Each row was made from one small tree. Brackets hold a mark, then the marks that hang from it, in the order of their numbers. Every link used is in the known rows. Write each row's tree.
Known rows
[j934 j295]: [-0.52  0.25 -0.01 -0.06 -0.28  0.19 -0.50  0.24 -0.32  1.41 -1.67 -0.02
 -1.10 -0.83  0.24  0.85  2.17 -1.26 -0.04  0.56 -0.80  1.50 -1.20 -1.47
 -0.84 -1.04 -0.43 -0.14  0.10 -1.61  0.46 -0.81]
[j499 j251]: [ 0.46 -0.93 -0.73 -0.09  1.55  0.08  0.13  0.50  0.13 -1.15 -1.74  1.35
  1.02 -1.12 -0.55  0.26  0.89  1.02  0.34 -0.48 -1.92 -0.07  0.72  0.73
 -1.21  0.16  1.65  0.22  0.79 -0.46  0.11 -0.31]
[j472 [j923 j295]]: [ 0.20  1.10 -2.12  0.74  0.40 -0.98 -2.14 -0.51 -0.30  1.03 -0.47 -1.42
  2.57 -0.66 -0.10  0.97 -0.55  0.30 -0.68 -1.65  0.06  1.22  0.47  1.55
 -0.05  0.60  0.49 -1.17 -0.44  1.15  0.51 -1.68]
[j999 [j295 j923 j934]]: [-0.94 -1.27 -1.15  0.85  0.53 -0.87 -2.48  0.33  2.16  2.85  0.92  0.31
  1.37  0.36  0.27  0.56  1.59  1.26 -0.70  0.12 -0.08  2.57 -1.89 -0.46
 -0.55 -2.33 -0.40  0.14 -2.30  0.73 -0.56 -0.05]
[j251 [j472 j729 j923]]: [ 1.05 -1.96  0.72 -0.21  2.57 -0.24  0.56 -1.86  2.30 -0.91 -0.31 -1.56
  3.24  0.82  0.67  0.07  0.53 -1.89 -0.50  1.20  1.40  1.81  0.15 -1.27
  3.18  2.61 -0.04 -1.42  1.51  0.60 -0.07  0.11]
[j295 [j251 [j472 [j35 j499] j729 j923]] j934]: [ 1.89 -4.07  0.77 -1.75  2.50 -1.41 -2.58 -1.03  5.99  0.97  3.62 -1.09
  1.81  2.00  0.15 -1.36  0.43 -0.14 -0.01  1.14  0.81  3.32 -0.77 -0.60
  0.67  4.13 -2.52  0.03 -1.39  3.56 -0.92  3.15]
[j999 j295 j472]: [-2.31  1.11 -1.57  2.50  0.79 -1.76 -1.35 -0.92  0.41  0.67 -1.68 -0.99
  1.15  1.22 -0.96  0.82  2.29  0.69 -1.39  0.32 -1.30  0.08 -1.05  0.85
  1.69 -1.70 -1.55 -1.97  0.62 -0.80  0.02  0.10]
[j999 [j295 [j251 [j472 [j35 j499] j729]] j923 j934]]: [-0.81 -2.68 -0.93 -0.34  2.63 -1.09 -4.01  0.23  4.42  2.86  2.33 -0.77
  1.59  1.16  0.57  0.31  2.25  1.30 -0.86  1.14  0.59  4.15 -2.00 -0.97
  0.70  0.82 -2.00 -0.32 -2.23  2.35 -0.33  1.19]
[j729 [j472 j35]]: [-1.03 -0.09 -1.74  1.05  1.43  0.34 -1.10  0.18 -2.23  2.08  2.00 -1.29
 -0.02  1.92  0.20 -0.02  0.28 -1.58 -0.70 -1.89  0.50  0.40 -0.48  1.44
 -0.10 -0.24 -0.81 -1.86  1.38 -0.68 -0.91  1.68]
[j499 [j251 [j472 j35 [j729 [j295 j934]]]]]: [ 1.05 -2.99  1.06 -0.32  2.83  0.31 -0.22 -1.06  1.06  0.01 -1.63  1.01
  2.27  1.31 -0.22  0.08  2.29  0.67 -0.57  0.23 -1.15  1.18 -0.37 -0.12
  1.26  1.30 -0.17 -0.80  0.52  0.08 -0.62  1.60]
[j923 [j295 j934]]: [-0.02  0.20  0.57  0.69  0.59 -0.19 -1.14  0.34  1.37  3.25 -0.84  1.12
  1.49  0.40 -0.10  0.39  0.70  1.44 -0.98 -0.21 -0.94  1.14  0.47  1.51
 -1.38 -0.12 -1.39  0.20 -2.25  0.95  0.14  0.90]
[j282 j22 [j472 [j923 j295]]]: [-3.12  2.26 -3.54  0.65  1.02  0.48 -1.15 -1.14  1.28 -2.33  0.32 -3.06
  0.64  0.30 -1.28  2.11 -0.20  1.10 -0.58 -0.59  2.04  1.38 -0.08  1.51
 -2.03  1.27  0.26 -3.22  0.65  0.26  1.97 -1.55]
[j934 [j295 j923]]: [-1.15 -0.67 -1.93 -0.61 -0.10  0.69 -1.53  0.88  0.45  0.68 -0.92 -0.97
 -0.59 -1.19  1.22  1.61  2.46 -1.12 -0.19  0.96 -0.04  2.74 -2.28 -2.28
 -1.51 -1.50  0.39 -0.44 -0.67 -1.50  0.80 -1.42]
[j295 j923]: [-0.82 -1.34 -2.77 -0.76  0.28  0.65 -1.41  0.92  1.07 -1.04  1.11 -1.33
  0.74 -0.47  1.34  1.14  0.36  0.15 -0.25  0.56  1.05  1.73 -1.56 -1.11
 -0.89 -0.81  1.17 -0.45 -1.10  0.19  0.57 -0.97]
[j999 [j295 j934] j472]: [-1.54 -0.33 -0.68  2.29  0.59 -2.12 -1.30 -1.19  2.26  1.51 -0.71 -0.21
  1.59  1.96 -1.02  0.12  2.28  0.73 -1.29  0.45 -1.52  0.53 -1.47  0.78
  0.83 -1.94 -2.03 -1.21 -0.51 -0.08 -0.87  1.40]
[j472 [j35 j499] j251 [j729 j295] j923]: [ 1.33 -1.90 -2.61 -0.30  1.19 -0.27 -4.33 -2.56 -2.05 -1.32  0.23 -2.49
  2.40  1.44 -0.14  0.46 -0.09 -2.05 -2.61 -4.14 -0.43  2.52 -3.11 -1.59
  6.31  2.88 -1.35 -2.73 -0.92  4.29 -1.85 -0.59]
[j251 j295]: [-0.26 -0.11 -3.01 -0.28 -0.15  0.76  0.01 -0.09  1.59  1.29 -1.29  0.83
  0.58 -0.78  0.62  1.23  1.49 -1.27 -0.24  0.92 -1.97  0.78 -0.58  0.15
  0.45 -0.61 -0.29 -1.93 -0.32 -1.08  0.31 -1.49]
[j472 j35 j251]: [-0.16  0.30 -1.02  0.68 -0.61  0.52 -2.25 -0.62  0.05 -1.44  0.74  0.03
 -0.15  0.56 -0.27 -0.40 -0.42 -0.22 -0.10 -2.90 -0.37  1.11 -1.28 -0.22
  1.11 -0.42 -2.76 -1.65 -0.83  1.30  0.51  1.62]
[j282 j472]: [-1.18 -0.09 -1.97  1.32  2.25  1.20 -0.36 -0.50  0.57 -0.27 -0.32 -1.82
  0.24  0.84 -0.56  0.82  0.65 -0.55  0.30  1.31  0.59  0.31 -0.69  0.56
 -1.46  0.93 -0.44 -1.65  0.40  0.24 -0.02  0.35]
[j934 [j295 j251]]: [ 0.04 -0.15 -0.32 -0.86  0.72 -0.60 -1.88  1.08  1.04  1.65 -0.41 -0.44
 -1.19 -1.13 -0.29  0.29  2.09 -0.74  0.23  1.48 -0.90  2.07 -0.60 -1.10
 -1.46  0.18 -1.12  0.22 -0.34 -0.48  0.75 -0.20]
[j35 [j472 j729]]: [-1.30 -1.18 -0.23 -0.01 -0.18 -0.35 -0.28 -0.42  2.72 -1.46 -1.23 -2.38
  0.81  1.16  0.14 -0.32  0.13 -1.77 -2.04  0.60 -1.03  1.36  0.03 -1.02
  3.12  0.67  2.20 -0.38  1.20  0.53 -0.82 -0.19]
[j499 [j35 [j472 j729]] [j251 [j295 j934]]]: [-1.33 -3.11 -2.19  0.51 -0.42  1.52 -0.15  0.23  3.46 -0.36 -1.06  1.38
  1.29  0.84  0.60  0.04  2.51 -1.39  0.30 -0.71 -4.52  2.42 -0.76 -0.11
  2.16  1.38  4.79 -0.72  0.20  0.42 -2.07  1.05]
[j499 j35 [j251 [j472 j729]]]: [-0.43 -2.61  0.93  0.57  1.88  1.83  1.01 -0.06  0.60 -1.20 -0.51  1.54
  1.36  0.83  0.59 -0.19  2.28 -0.38  1.42 -0.42 -1.58  1.50  0.13 -0.49
  2.34  3.07  3.23 -0.29  1.24  0.34 -1.08  2.01]
[j251 [j295 j934] [j472 [j35 j499] j729 j923]]: [ 0.29 -3.55 -2.21 -1.00  1.61  0.77 -1.01 -2.93  5.46  1.32  0.42 -0.71
  2.95  1.96  2.01  1.08  2.23 -2.48 -0.80  0.52 -0.34  3.80 -2.39 -1.43
  3.70  2.97 -2.00 -3.46 -0.22  0.88 -0.76  0.39]
[j729 [j472 [j35 j499] [j251 [j295 j934]] j923]]: [-0.03 -1.09 -4.18  0.97  1.96 -0.12 -2.93 -0.29 -0.03  0.85  2.14 -1.33
  1.83  1.16  0.73  0.69 -0.21 -3.92 -0.55 -3.11 -0.43  1.71 -1.60  1.46
  0.37  0.73 -1.21 -2.97  0.95  1.02 -1.41  0.68]
[j729 [j295 j251 j923] [j472 j35]]: [ 0.26 -1.99 -2.99 -0.14  3.27 -0.59 -5.27  1.55 -3.84  3.57  2.89 -2.70
  1.08  2.79 -0.24  0.90  1.49 -1.09 -1.84 -0.10  1.03  1.17 -2.09  2.15
 -0.10 -0.63 -1.21 -1.87 -0.54  1.05 -1.54  1.61]
[j934 [j472 [j35 j499] j251 j729]]: [-1.08 -1.84  0.51  0.46  0.73  0.51 -1.04 -1.69  0.32  0.25 -0.82 -0.82
 -0.11  1.06  0.21 -0.59 -0.04 -2.31 -1.11 -0.94 -0.68  2.15 -0.40 -1.51
  4.26  2.19 -2.60 -2.76 -0.32  1.60 -1.88 -0.14]
[j923 [j295 j251 [j934 j472]]]: [ 0.26 -0.60  1.01  0.33  1.69 -1.20 -2.42  0.90  2.70  4.31 -0.07  0.56
  1.28  0.35 -0.76 -0.31  0.52  1.30 -0.62  1.31 -1.05  1.92  1.65  2.18
 -1.67  1.12 -2.64 -0.12 -2.54  1.86 -0.23  1.16]

Write each row's tree
[-2.96  0.44 -4.32 -0.20  1.24  1.22 -1.77 -2.56  1.98 -5.00  1.46 -3.84
  0.23  1.00 -0.89  1.45 -0.37 -0.50 -1.35 -2.56  1.74  2.79 -2.04 -1.16
  1.78  3.41 -0.81 -4.21  0.66  2.33  0.97 -0.79] -> [j282 j22 [j472 [j35 j499] j251 j729 j923]]
[-0.52 -1.09 -2.27 -1.39  0.91 -0.11 -2.84  1.71  1.81  0.89  0.36 -1.37
 -0.68 -1.47  0.65  1.11  2.37 -0.64  0.04  1.88 -0.16  3.28 -1.67 -1.86
 -2.13 -0.32 -0.29 -0.08 -1.11 -0.31  1.12 -0.82] -> [j934 [j295 j251 j923]]
[ 0.01 -1.84 -2.98 -0.44  1.48  0.92 -0.60 -2.69  3.52  0.80 -0.70 -1.31
  3.11  1.06  1.42  1.29  2.21 -2.29 -0.90  0.63 -0.36  3.23 -1.44 -1.10
  4.22  1.90 -1.45 -4.35  0.73 -0.32  0.41 -0.62] -> [j251 j295 [j472 j35 j729 j923]]
[ 0.35 -1.02 -3.27  1.09  0.72 -1.17 -2.36 -2.74 -0.52 -2.68 -0.86 -2.97
  2.79  2.14 -1.05  0.19  0.91 -1.62 -2.53 -1.88 -1.16  0.83 -2.32 -0.36
  4.92  0.63 -1.82 -3.64  0.23  1.79 -0.88  0.67] -> [j999 [j472 j35 j251 [j729 j295] j923]]
[-3.15 -0.30 -4.08 -0.46  1.13  2.17 -0.85 -2.08  3.53 -3.52  0.77 -1.89
 -0.53  1.27 -0.55  1.59  1.05 -0.62 -1.42 -1.12  0.27  2.82 -2.40 -1.44
  1.34  2.68 -1.98 -4.22 -0.25  1.47  0.82  0.08] -> [j282 j22 [j472 [j35 j499] [j251 [j295 j934]] j729]]
[-1.82 -1.76 -1.80 -0.69  0.43 -0.73 -2.21 -0.92  2.95 -2.62 -0.36 -3.90
  1.07  1.15  1.34  0.79 -0.51 -2.74 -2.06 -0.88 -0.23  2.11 -1.19 -1.28
  3.83  3.50  2.92 -0.66  1.78  2.14 -1.54 -1.70] -> [j35 [j472 j729 j923] j499]
[ 0.25 -0.94 -2.81  0.00 -0.05 -0.14 -2.47 -2.87  0.88  2.13  0.77 -2.19
  2.75  1.43 -0.08 -0.08  0.40  0.84 -2.65 -3.56 -0.68  3.73 -1.35 -0.67
  3.81  2.09 -0.83 -2.42 -2.04  3.10 -0.74 -0.02] -> [j472 j35 j729 [j923 [j295 j934]]]
[ 0.87 -2.55 -4.83 -0.70  0.49  0.45 -3.03 -2.81  3.04 -1.22  0.79 -1.35
  2.62  0.35  0.84  0.45  0.21 -2.82 -1.80 -3.74 -1.83  4.05 -3.07 -2.23
  5.20  3.07 -1.59 -3.41 -1.46  3.79 -1.34 -0.67] -> [j472 [j35 j499] [j251 [j295 j934]] j729 j923]
[-0.71 -2.01 -2.72 -0.62  2.02  1.40 -0.42  0.06  4.30  0.19 -0.89 -0.12
  2.40 -0.07  2.39  2.31  2.54 -2.07  0.27  3.42  0.34  2.42 -1.30 -0.66
  0.30 -0.12 -0.73 -2.85  0.33 -1.83  1.36 -0.81] -> [j251 [j295 j923] j472]
[ 0.58 -2.35 -0.87 -0.32  0.43 -1.98 -2.73 -0.84  2.54 -0.41 -0.19 -3.31
  2.63  1.81 -0.62 -0.46 -0.06 -1.95 -2.36  0.47 -0.84  1.96 -0.60 -0.08
  3.24  1.02  2.13 -0.41  0.29  2.20 -1.81 -0.20] -> [j35 [j472 [j729 [j295 j251 j934]] j923]]
[ 0.61  0.53 -2.48  1.95  3.10 -0.87 -1.94  0.86 -1.68  0.93  0.34 -1.20
  3.16 -0.12 -0.41  0.51 -0.82 -3.23 -0.75 -2.04 -0.13  0.65  0.88  2.50
 -0.46  0.04 -0.07 -1.76  1.40  0.56 -0.47  0.11] -> [j729 [j472 j251 [j923 j295]]]
[-0.77 -2.18 -2.93  0.27  3.11  0.42 -4.43  0.98 -5.12  2.67  1.22 -2.05
  0.96  2.89  0.81  2.00  1.91 -1.45 -2.01 -1.47  0.72  0.74 -2.91  1.68
  0.34 -0.59 -0.03 -2.07  0.33  0.15 -2.20  0.60] -> [j729 [j295 j923] [j472 [j35 [j499 j251]]]]
[-2.44  0.72 -4.27  0.25  0.86  1.05 -1.25 -2.66  1.80 -4.61  1.22 -3.62
  0.71  0.84 -1.52  0.99 -0.40 -0.27 -1.31 -2.26  1.50  2.67 -1.49 -0.91
  1.55  2.18 -0.82 -4.31  0.49  1.82  1.31 -0.51] -> [j282 j22 [j472 j35 j251 j729 j923]]
[ 0.41  0.25 -5.11  0.67 -0.90 -0.01 -3.51 -1.69  1.25 -1.16  0.56 -0.97
  2.08 -0.44  0.08  0.69 -0.45 -1.72 -0.14 -3.61 -1.23  2.40 -1.93  0.36
  1.87 -0.38 -1.84 -3.80 -0.73  1.45  0.60 -0.80] -> [j472 j35 [j251 j295] j923]
[-3.35  1.37 -4.26  0.34  0.54  0.91 -2.59 -1.83  1.65 -4.89  1.90 -3.36
 -0.54  0.96 -0.83  1.78 -0.84 -0.02 -0.12 -2.67  2.34  1.94 -2.01  0.33
 -0.78  2.15 -1.27 -4.03  0.76  1.54  1.58 -0.48] -> [j282 j22 [j472 [j35 j499] j251 j923]]
[ 0.40 -1.15  0.59 -0.95  2.24 -0.77 -2.28  0.31  3.02  0.38  2.24 -1.04
  0.25  1.02 -0.14 -0.61  0.57  0.64  0.73  1.71  1.12  1.60  0.37  0.57
 -0.15  2.35 -2.67 -0.56  0.05  1.27  1.06  2.31] -> [j295 [j251 [j472 j35]]]
[-1.24 -0.22 -3.96  1.03  1.24 -0.64 -2.56 -2.33  1.09 -2.85 -1.00 -3.01
  2.52  1.37 -0.05  0.86  0.72 -1.15 -2.53 -2.54 -1.31  1.73 -1.81 -0.39
  4.22  2.43 -1.97 -3.75  0.19  2.25 -0.05  0.19] -> [j999 [j472 [j35 j499] j251 j729 [j923 j295]]]
[ 0.96 -0.26 -2.31  1.54  2.69 -0.94 -1.33  0.52 -1.41 -0.26  1.18 -1.35
  2.61 -0.02 -0.34 -0.06 -1.21 -3.92 -0.23 -1.88  0.23  0.35  0.43  1.67
 -0.19 -0.04  0.34 -1.48  1.90  0.42 -0.97  0.34] -> [j729 [j472 j251 j923]]
[-0.64 -1.90 -2.32  0.43  0.58  0.12 -2.00 -2.42  1.21  0.48 -0.94 -1.57
  1.40  0.40  0.49  0.14 -0.07 -3.44 -1.15 -1.44 -1.28  3.04 -0.81 -1.10
  4.74  2.21 -2.04 -4.27 -0.24  1.71 -1.82 -1.80] -> [j934 [j472 [j35 j499] [j251 j295] j729 j923]]
[-1.89  1.32 -3.72  3.05  0.29 -2.19 -3.82 -2.02  0.48 -0.81 -0.63 -2.10
  2.32  1.30 -1.21  0.66  1.27  0.07 -1.38 -2.63 -1.22  1.35 -2.08  1.02
  2.74 -1.71 -2.68 -3.70  0.35  0.78  0.27  0.26] -> [j999 j295 [j472 j35 j251 j923]]
[-1.58 -2.22 -0.92  0.96  0.92 -0.54 -3.08 -0.53  2.34  2.96  0.52 -0.15
  1.22  0.92  0.52  0.34  1.61  0.06 -1.25 -0.38 -0.38  3.63 -2.14 -1.22
  1.65 -0.95 -1.62 -1.24 -2.44  1.63 -1.58 -0.19] -> [j999 [j295 j923 [j934 [j472 [j35 j499] j251 j729]]]]
[-1.18 -2.80 -0.11 -0.61  1.18  0.13 -2.70 -1.34 -0.79  2.45 -0.02 -2.07
 -0.21  2.12  0.36  0.04  1.08 -1.03 -1.84  0.46  0.04  2.43 -1.19 -1.06
  4.05  2.18 -2.06 -2.65 -1.14  1.68 -2.42 -0.54] -> [j934 [j472 [j35 j499] [j729 [j295 j251 j923]]]]
[ 0.66 -0.37 -2.25  1.07  3.03 -1.35 -2.13  0.83 -0.51  2.91  1.78 -1.60
  2.66  0.75 -0.34  0.10 -0.36 -1.91 -0.80 -1.01  0.14  1.10  0.86  2.77
 -1.43  0.72  0.06 -1.05  0.73  0.75 -0.97  0.73] -> [j729 [j472 [j923 [j295 j251 j934]]]]
[-0.28 -0.25  0.58  0.58  2.85 -1.61 -2.23  0.19  1.85  2.81  0.04 -0.27
  1.42  0.21 -0.86 -0.12  1.88  0.93 -0.64  1.50 -0.22  2.07  0.35  0.10
  1.79  0.77 -1.77 -0.34 -0.19  1.07  0.30  0.38] -> [j999 [j295 [j251 [j472 j729]]]]
[-1.84  1.02 -3.75  1.51 -0.33 -1.04 -2.41 -1.95  0.36 -0.92 -0.28 -2.91
  1.71  1.84 -0.26  0.87  0.79  0.62 -1.46 -1.87 -0.45  0.73 -1.35  1.52
  1.26  0.18 -1.65 -3.50  0.28  0.31  0.62  0.43] -> [j999 [j472 j35 [j923 j295]]]
[-0.07 -1.29 -1.13  0.52  1.26 -0.79  0.06 -1.60 -0.59 -1.23 -1.90 -1.90
  1.72  2.07 -0.77  0.35  1.92 -0.98 -2.56  1.09 -1.32 -0.49 -1.23 -0.55
  3.86  0.61 -0.68 -1.93  0.57  0.22 -1.19  0.48] -> [j999 [j472 [j729 j295]]]
[-1.03 -0.78 -3.76  0.55 -0.04 -0.78 -1.03 -3.03  0.86 -2.25  0.11 -3.47
  1.87  2.03 -0.28  0.08  0.87 -0.55 -2.12 -1.60 -0.72  1.21 -1.81 -0.78
  4.09  1.41 -0.77 -3.44  0.71  0.97 -0.43  0.29] -> [j999 [j472 j35 j729 j923]]
[ 1.48 -2.51  1.53  0.44  0.44 -1.17 -3.22 -1.13 -1.79  2.83 -0.09 -0.01
  1.13  2.65 -0.60  0.03  0.48 -1.19 -1.06 -0.38 -0.10  0.44 -1.86  1.03
  1.46 -0.42 -2.21 -0.89 -1.83  1.84 -2.97  0.84] -> [j729 [j295 [j934 [j472 [j35 j499] j251 j923]]]]
[-1.70 -2.91 -2.37 -0.81  0.94  0.42 -2.26  0.23  5.34 -2.95 -1.08 -1.85
  1.24  0.59  1.84  1.08  0.56 -3.79 -2.05  0.29 -1.79  2.90 -1.99 -2.01
  3.31  2.27  1.42 -1.03  0.31  2.05 -1.29 -0.82] -> [j35 [j472 [j251 [j295 j923 j934]] j729] j499]
[-1.36 -1.32 -0.54  0.99 -1.56  0.52 -1.57 -0.51 -0.48 -0.36  0.95 -1.93
  0.66  2.29  0.42 -0.30  0.44 -1.93 -0.38 -1.52 -0.88  1.64 -1.22 -0.28
  4.30  1.61  4.08 -0.55  0.34  1.75 -2.33  0.74] -> [j499 [j35 [j472 [j729 j295] j923]]]
[-1.13 -3.43 -0.83  0.50  0.06  1.12 -1.27  0.65  0.97 -1.12 -0.33  0.15
  1.23  1.54  0.39 -0.07  1.97 -0.54 -0.07 -1.02 -2.80  2.07 -1.14 -0.18
  2.12  1.25  5.29  0.23  0.04  1.26 -2.36  1.47] -> [j499 [j35 [j472 [j729 [j295 j923 j934]]]] j251]
[-0.71  0.24  0.02 -0.33  2.93 -0.11 -2.80  0.58  1.78  2.43 -0.27 -0.74
  1.28  0.52  0.24  0.89  1.35  1.46 -1.23  0.63 -0.08  2.26  0.80  1.07
  0.74  3.23 -2.48 -0.99 -0.99  1.84  1.22  0.90] -> [j923 [j295 [j251 [j472 [j35 j499] j729]]]]
[-1.13 -2.06 -1.12 -0.78  0.91 -0.77 -3.37 -1.65  1.11  2.89 -0.31 -2.99
 -0.67  0.30  0.16  0.10  1.85 -2.51 -1.05  0.10 -0.71  4.66 -1.19 -2.20
  2.81  2.90 -2.24 -2.88 -0.32  1.13 -1.43 -1.65] -> [j934 [j295 j251] [j472 [j35 j499] j729 j923]]
[-1.20 -0.07 -3.61  1.11  0.11 -0.98 -2.79 -1.90  1.06 -4.00  0.37 -2.71
  1.27  1.48  0.06  0.71 -0.04 -1.32 -0.77 -2.46 -0.40  0.59 -2.23  0.35
  2.01  1.14 -2.01 -3.21  0.88  1.32  0.05  0.70] -> [j999 [j472 [j35 j499] j251 j923]]
[-0.95  0.19 -3.11  0.23  2.14  0.31 -1.03 -1.88  0.39 -4.08 -0.28 -3.11
  1.81  0.59 -2.06  1.38 -0.10 -1.11 -1.65 -0.56  1.31  1.52 -1.10 -0.33
  1.64  1.76  0.00 -3.42  0.59  1.73  0.45 -1.30] -> [j282 j22 [j472 j251 [j729 j295] j923]]
[-0.72 -2.61  0.07  0.25  1.14  0.45 -2.44 -1.35 -1.08  0.91 -1.04 -1.29
  0.46  1.65  0.27  0.12  0.61 -2.29 -1.81 -0.49 -0.38  2.24 -1.47 -1.37
  4.57  1.38 -2.49 -2.98 -1.08  1.80 -2.36 -0.47] -> [j934 [j472 [j35 j499] j251 [j729 [j295 j923]]]]
[ 1.66 -3.77  0.29 -1.04  1.01 -1.92 -2.58 -1.20  4.60  2.63  3.07 -1.11
  1.15  1.54 -0.96 -2.20 -0.29 -0.25 -0.28  0.79 -0.42  3.25  0.16 -0.11
  0.70  2.53 -2.50 -0.67 -2.35  3.43 -2.09  1.86] -> [j295 j251 [j934 [j472 j35 j729 j923]]]
[ 0.29 -1.56 -5.40 -0.61  0.61  0.66 -3.06 -2.61  1.65 -1.83  0.12 -1.91
  2.35 -0.19  0.88  0.91  0.22 -2.86 -1.87 -3.86 -1.76  3.71 -2.75 -2.18
  5.82  3.16 -1.24 -3.91 -0.63  3.28 -0.69 -1.59] -> [j472 [j35 j499] [j251 j295] j729 j923]
[ 0.60 -1.10  0.04 -0.94  2.02 -0.80 -1.63  0.14  2.11  1.16 -0.56 -1.24
  0.39 -0.68  0.03  0.38  2.33 -1.71 -0.02  2.05 -0.20  2.93 -0.55 -1.71
  0.14  1.48 -1.16 -0.44  0.40 -0.14  0.74 -0.17] -> [j934 [j295 [j251 [j472 j729 j923]]]]
